Known rows, with every step that occurs:
vitis -> fesek -> goko -> fiba -> gopi: -0.35 -1.79 -0.40 -0.48 4.15 0.51 -0.36 -1.65 2.97 -1.25 -4.97 2.11 2.73 2.95 2.53 -1.00 -6.31 -0.20 1.91 0.61 -2.31
vorub -> gukom -> fiba -> gopi -> fesek -> goko: 0.10 1.94 1.46 -1.67 5.40 -0.44 -0.79 -0.21 -0.01 0.44 -2.81 0.47 1.51 0.12 1.98 -1.40 -4.31 -2.24 2.40 0.01 -0.77
mubo -> fiba -> vitis -> fesek: 1.11 0.27 -0.92 2.21 3.09 -0.19 1.45 -1.95 1.03 -0.58 -2.32 0.83 0.42 1.14 -0.23 -0.79 -5.51 -0.22 3.80 -0.42 -1.34
vitis -> fiba: 0.09 0.47 -1.74 1.59 2.15 2.12 1.07 -0.03 3.14 0.43 -1.76 1.01 -0.68 0.70 0.51 -0.56 -2.89 -0.86 3.67 -0.16 -2.25
fesek -> goko -> fiba -> mubo: -1.50 0.20 -0.62 -0.43 2.07 1.07 0.65 -0.26 4.11 0.10 -2.09 0.75 0.64 4.19 0.56 -1.32 -2.59 0.67 1.35 -1.24 -1.42
rogif -> fesek -> goko -> fiba: -1.52 -1.02 0.54 1.24 4.41 1.08 -2.05 -0.26 2.30 -0.84 -3.62 0.53 1.41 3.27 2.57 -0.89 -5.45 -1.84 3.39 0.26 -2.25
vorub -> gukom -> fiba -> vitis -> fesek: 1.12 0.19 0.37 1.04 2.08 0.47 0.09 0.12 1.07 -0.53 0.05 -0.21 -0.91 -0.02 -0.78 -1.91 -3.32 -0.51 2.97 0.86 -0.70
gukom -> fiba -> goko -> fesek -> gopi: 0.21 0.87 2.36 -1.14 5.09 1.46 -0.65 -1.46 1.34 -0.79 -0.05 2.06 2.40 -0.65 -1.75 -0.56 -4.71 -1.79 3.61 2.11 -0.40
goko -> fiba -> gopi: -1.41 -1.07 -1.22 -0.70 2.75 2.22 1.14 -1.07 2.55 -0.45 -2.56 1.44 1.30 2.32 0.76 -0.11 -2.95 2.21 1.89 -0.31 -3.68
vitis -> fesek: 0.23 -1.07 -0.84 1.59 2.41 1.52 0.20 -1.80 1.59 -0.98 -1.82 1.21 -0.23 1.56 0.24 -1.12 -4.54 -0.47 2.73 -0.27 -1.25
gukom -> vorub: -0.51 0.28 -0.94 0.96 1.85 3.09 -0.45 0.64 1.01 0.59 -0.20 0.50 -2.18 2.23 -0.80 -0.51 -1.20 -0.89 1.96 -1.26 -2.20
rogif -> fesek -> gopi -> fiba: -0.70 -2.22 2.17 0.69 4.64 -0.27 1.33 -1.53 0.51 -1.25 -2.23 0.43 0.61 2.05 1.54 -1.02 -5.80 1.28 5.89 0.24 -1.59
gopi -> fiba -> goko: -0.64 0.86 0.69 -0.68 3.59 0.83 1.32 -1.24 2.22 -2.52 -1.44 1.35 0.06 1.56 -0.59 -1.86 -2.17 -0.93 2.16 -0.77 -1.15
fiba -> gopi: -0.53 -0.64 -0.30 0.25 3.04 1.92 1.31 -1.39 0.70 -0.13 -1.45 1.09 0.44 0.74 -0.22 -0.51 -3.04 1.09 2.02 -1.48 -2.99
mubo -> fiba -> gopi: -0.12 1.15 -0.65 0.53 4.37 1.33 1.97 -1.49 0.45 0.27 -2.62 1.90 1.36 1.93 0.58 0.16 -3.30 1.16 3.74 -1.88 -2.67
goko -> fesek -> gopi: -0.49 -1.63 0.79 0.33 3.26 1.92 0.45 -2.06 1.07 0.22 -1.85 1.25 0.78 0.41 -0.05 -0.25 -6.01 0.31 3.06 0.47 -2.22
rogif -> fesek -> gopi: -0.19 -2.03 1.42 1.84 4.42 0.90 -0.29 -0.97 -0.38 -0.37 -1.04 0.46 0.71 0.86 0.38 -0.48 -5.91 0.15 5.27 0.21 -1.48
vorub -> gukom: -0.41 0.21 -0.75 1.14 1.86 2.45 -0.02 0.82 0.93 -0.14 -0.87 0.35 -2.07 1.55 0.00 -1.39 -1.74 -0.28 1.70 -1.48 -2.34
mubo -> fiba: -0.10 1.76 -1.12 1.71 3.55 1.18 1.06 -0.73 1.14 0.05 -2.06 1.63 0.18 2.76 0.53 -0.17 -2.66 0.26 3.90 -1.85 -1.75
vitis -> fesek -> goko -> fiba -> mubo: -0.76 -0.85 -0.74 -0.24 2.20 0.79 0.36 -1.21 4.42 -0.55 -3.16 1.16 1.08 4.30 0.93 -1.62 -4.61 0.17 1.92 0.03 -0.81
goko -> fiba: -1.45 -0.49 -1.72 0.48 1.92 2.11 0.21 -0.38 3.27 -0.58 -1.94 1.18 0.13 3.08 0.59 -0.47 -2.35 1.18 2.15 -0.30 -2.71
rogif -> fesek: -0.98 -0.92 0.50 2.09 3.52 2.12 -0.53 -1.11 0.27 -0.44 -1.08 -0.12 -0.30 1.08 0.30 -0.69 -4.16 -1.11 3.89 -0.55 -2.02
gopi -> fiba -> mubo: -1.46 0.19 0.07 -0.75 1.37 1.04 3.70 -1.62 3.03 -0.24 -0.73 -0.02 -1.20 3.17 -0.54 -1.66 -1.25 2.61 2.61 -2.05 -1.32

Rows:
0.33 1.29 1.13 -0.31 5.71 1.59 0.20 -2.07 0.87 -0.74 -2.59 2.64 2.40 0.54 -0.98 0.00 -6.16 -1.81 4.13 0.89 -1.33
mubo -> fiba -> goko -> fesek -> gopi
-1.13 0.30 -0.85 -0.77 4.03 -0.29 -1.14 -1.16 2.85 -0.60 -4.48 0.82 1.68 2.49 2.43 -0.95 -5.54 -1.86 1.52 0.29 -1.33
gopi -> fesek -> goko -> fiba
-0.21 0.15 0.62 -0.96 5.19 -0.46 -0.07 -2.23 0.23 -0.05 -3.92 0.77 1.95 0.02 1.72 -0.93 -6.19 -2.08 1.32 -0.86 -1.52
fiba -> gopi -> fesek -> goko
-0.46 2.32 1.41 -1.14 3.77 3.37 -1.39 -0.09 1.49 -0.67 -0.21 0.90 0.04 -0.34 -1.56 -1.32 -2.17 -3.36 1.98 1.33 -1.16
vorub -> gukom -> fiba -> goko -> fesek
-1.53 0.67 -0.72 -1.73 2.93 0.12 0.42 -1.52 3.71 0.28 -3.31 0.02 1.22 2.96 1.03 -1.20 -4.28 -0.42 1.40 -0.33 -0.77
gopi -> fesek -> goko -> fiba -> mubo
-0.54 -0.19 -0.41 -1.05 4.01 0.92 1.27 -2.69 0.15 0.05 -2.56 0.43 0.98 -0.49 0.27 -0.32 -4.80 -0.23 1.87 -0.59 -2.19
fiba -> gopi -> fesek
0.30 -1.65 0.18 0.64 2.03 -0.68 2.38 -2.39 2.17 -1.87 -2.21 -0.02 -0.46 1.17 0.20 -1.98 -5.12 0.84 2.73 0.00 -1.70
gopi -> fiba -> vitis -> fesek
-0.43 2.46 0.11 -0.12 4.78 2.83 -0.11 -2.10 1.40 -0.81 -2.61 1.94 1.34 0.80 -0.98 -0.20 -4.35 -3.05 2.81 0.04 -1.70
mubo -> fiba -> goko -> fesek
-1.49 -1.58 1.04 0.07 5.23 1.12 -1.16 -0.94 1.58 -0.68 -4.18 0.79 2.51 2.42 2.64 -0.54 -6.08 -0.89 3.28 0.27 -3.27
rogif -> fesek -> goko -> fiba -> gopi
0.34 1.40 -0.72 2.03 2.90 0.15 1.73 -0.89 0.70 0.11 -1.35 0.45 -0.03 1.10 -0.79 -0.55 -3.36 0.45 3.27 -1.67 -2.14
mubo -> fiba -> vitis
-0.81 0.63 0.55 -0.37 3.48 3.38 -0.73 -2.02 1.65 -1.19 -1.34 1.16 0.46 -0.48 -1.73 -0.83 -4.26 -3.19 1.02 0.42 -1.98
fiba -> goko -> fesek
-0.37 -1.23 -0.91 0.75 3.34 0.46 -1.34 -0.98 3.59 -1.48 -4.30 1.87 1.55 3.74 2.47 -1.32 -5.80 -1.13 2.13 0.60 -1.35
vitis -> fesek -> goko -> fiba
-0.16 1.05 0.60 -0.52 3.27 1.99 0.68 0.56 0.51 0.35 -0.31 0.82 -0.02 0.71 0.05 -0.94 -1.20 0.83 2.80 -0.60 -2.06
vorub -> gukom -> fiba -> gopi
0.42 1.60 -0.87 0.63 3.28 2.40 0.36 -0.02 3.09 -0.92 -1.32 1.63 0.07 -0.39 -1.13 -1.02 -2.66 -3.15 3.03 0.54 -1.50
vitis -> fiba -> goko
0.05 -0.14 -1.21 0.39 2.98 2.27 1.92 -0.80 2.46 0.63 -2.43 1.24 0.57 -0.06 0.58 -0.25 -3.36 0.00 3.52 -0.12 -3.17
vitis -> fiba -> gopi
0.49 -3.10 -0.51 0.71 2.48 -0.44 0.91 -1.45 2.52 -1.28 -2.19 1.03 1.57 1.32 -0.16 -0.88 -6.82 2.01 3.30 2.00 -1.93
goko -> fiba -> vitis -> fesek -> gopi
-1.46 -0.55 -1.36 -1.96 3.66 1.25 1.02 -2.37 2.11 -0.15 -3.77 0.75 1.85 1.14 1.25 -0.03 -4.66 1.00 1.94 0.58 -2.94
goko -> fiba -> gopi -> fesek
-1.02 -1.41 0.98 1.44 3.82 -0.10 -1.43 -0.31 1.90 -0.84 -2.68 -0.63 1.21 1.64 1.21 -1.23 -6.12 -1.78 2.82 0.48 -2.75
rogif -> fesek -> goko -> fiba -> vitis
